Each row comes from the steps of one walk. Every step used is in the known rows, and no mark comes twice. Write the walk behind each row, first mark first.
(in the rows, 128 means zero)
Known rows
tazos, magud, dufi, vuli, bute: [121  94 165 120 141 141 136  89 101  44 141 153 143  70 123 112  98 146
 147 134 122  93]
neduk, zasev, tazos: [ 98 121 177 102 160 130 143  86  80 102 100 146 113 136 112 109 101 140
 145 140 131  79]
banaz, zasev, tazos, magud, dufi: [ 84  98 165 106 160 146 149  88  27  79 113 171 149 120 115 120  93 147
 115 120 108  73]
dufi, vuli, banaz: [124  97 156 107 142 120 107  84 142  91 169 129 112  93 117  98 100 140
 149 144 126 102]
zasev, tazos, magud, dufi: [100 104 157 109 150 146 145  95  40 100 108 156 146 120 118 119 101 141
 133 123 126  68]
banaz, vuli, bute: [134 121 181 110 135 128 111  88 129  91 138 127 123 111 108 100 103 137
 149 152 151  91]
magud, dufi, vuli, banaz: [124 100 149 105 135 128 122  88 114  70 149 135 137  81 116 111 101 144
 127 126 122  93]
tazos, zasev, banaz, magud, dufi: [ 95 112 149 108 158 124 166  97  37  57 149 166 140  66  84 129  95 111
 115  98 115  81]
zasev, banaz: [115 117 151  94 136 117 125  96  96 111 130 136 110  98  95  98 101 114
 151 134 137  86]
dufi, magud: [102 120 164 135 145 113 123  89  82  87 138 154 119  98  97  97  99 136
 162 134 120  82]
banaz, zasev, tazos, magud: [ 83  96 171 108 168 137 134  84  57 106 131 167 124 131 116 106  93 141
 137 138 111  82]
neduk, zasev, banaz: [109 120 169  90 149 119 148  91  94  81 120 151 107  79  97  96  97 120
 151 126 135  86]
zasev, tazos, magud, dufi, vuli, bute: [111  84 175 104 146 143 144  95  84  61 125 141 145  98 130 115 102 153
 137 140 131  82]
tazos, zasev: [113 127 160 138 155 132 137  86  88 120 167 153 111 107 100 121  96 121
 142 135 127  96]
neduk, zasev, banaz, vuli, tazos: [124 121 189  69 142 125 136  88  71 135 125 125 109  65  95  90  94 115
 156 127 147  84]
zasev, tazos: [103 116 159 106 148 129 119  92  86 132 115 130 116 154 110 110 104 134
 141 148 134  78]
zasev, banaz, magud: [ 96 109 146  93 153 110 124  93  83  82 126 150 117  96  89 101  97 113
 151 124 119  83]
dufi, vuli, tazos, zasev, banaz, magud: [100  96 164  94 161 116 135  88  62 125 180 136 109  57  91 113  88 105
 150 125 111 101]
banaz, magud, dufi: [ 94 122 138 116 150 129 125  87  59  58 105 160 147 108  96 121  97 131
 131 113 101  77]
zasev, tazos, magud, dufi, vuli: [106  88 163  98 145 145 142  91  62 124 127 137 138  95 124 108  99 150
 145 137 129  84]
bute, vuli: [113 150 161 127 139 118 108  84 127 137 151 128 106 102 105 106  96 126
 156 145 132  83]
magud, dufi, vuli: [120 115 149 110 128 135 122  85  92 114 131 125 131  88 108 109  98 142
 143 138 125  96]
neduk, zasev, tazos, magud, dufi, vuli: [100  92 180  96 156 147 166  85  56  98 116 152 137  77 125 107  95 156
 148 129 127  83]
tazos, magud, dufi, vuli, banaz: [120  84 152 109 145 137 134  88  99  63 162 154 141  59 125 107  97 146
 140 119 118  91]
banaz, zasev: [ 97 121 159 120 152 128 115  78  91  91 131 157 118 125 101 107  92 133
 135 140 105  94]

Write each row's walk
[ 88 110 168 102 157 129 123  84  72 112 119 145 119 153 108 111  97 140
 125 145 114  84]
banaz, zasev, tazos
[ 94 105 182 106 170 139 155  85  65  96 113 166 119 113 121 105  96 143
 158 133 126  76]
neduk, zasev, tazos, magud
[113 141 175 111 149 115 137  93  79 155 185 125 101  62  93 120  91  93
 141 124 133  82]
bute, vuli, tazos, zasev, banaz
[ 98  81 165  86 150 131 134  87  81  67 140 138 143 111 121 117  99 157
  98 130 111  87]
magud, dufi, vuli, banaz, zasev, tazos
[108 140 161 124 143 138 124  87  55 119 136 146 137  70 113 122  89 120
 149 114 111  67]
bute, vuli, tazos, magud, dufi
[101  96 144  79 140 117 135  92  73  82 128 134 137  60  94 103  96 127
 140 120 118  91]
zasev, banaz, magud, dufi, vuli
[ 91 119 177 105 161 114 121  85 114  87 161 138 117 125 117 113  97 139
 112 136 119  75]
bute, vuli, banaz, zasev, tazos
[125 103 175  79 140 130 123  94  61 155 149 129 116  63 101  88  93 110
 170 128 147  83]
zasev, banaz, vuli, tazos, magud
[ 97  99 164  76 151 120 160  86  68  55 115 150 134  42  96 103  92 132
 141 110 116  91]
neduk, zasev, banaz, magud, dufi, vuli
[ 90 112 165  88 165 112 148  87  79  53 114 165 115  79  91 100  94 118
 153 116 115  83]
neduk, zasev, banaz, magud
[ 93 134 170 109 165 108 136  90  64 123 182 141 108  59  87 123  87  93
 142 114 113  79]
bute, vuli, tazos, zasev, banaz, magud
[114 100 161 112 148 137 108  81  84 148 156 136 112  80 117  98  90 129
 180 144 111  98]
dufi, vuli, tazos, magud
[112 152 173 138 155 127 124  83  84 156 185 132 104  86 102 129  89 107
 146 132 120  84]
bute, vuli, tazos, zasev
[100 100 147  74 141 121 125  92  50  98 122 128 137  62  93 111  93 116
 141 115 104  85]
zasev, banaz, magud, dufi, vuli, tazos
[125 110 162 113 131 134 124  89 117  52 130 131 139  92 114 116 102 145
 134 142 125  94]
magud, dufi, vuli, bute
[ 90  82 170  98 154 145 145  83  46 107 134 151 143  96 121 110  91 156
 126 133 111  90]
banaz, zasev, tazos, magud, dufi, vuli
[103  78 161 106 155 137 137  81  86  45 169 171 145  60 121 108  90 152
 122 116  99  96]
tazos, magud, dufi, vuli, banaz, zasev
[ 95 115 151 100 160 126 154  97  12  75 141 160 140  68  84 136  91 100
 116  92 103  75]
vuli, tazos, zasev, banaz, magud, dufi
[101 106 157 113 158 122 114  81 111  44 154 164 122 118 108 110  95 136
 118 128 103  90]
vuli, banaz, zasev
[111 151 164 119 141 122  98  83 101 152 143 121 107 103 105 113  93 113
 158 140 119  77]
bute, vuli, tazos
[119 106 192  75 152 132 147  88  57 131 136 145 114  44 103  87  90 117
 169 119 144  82]
neduk, zasev, banaz, vuli, tazos, magud
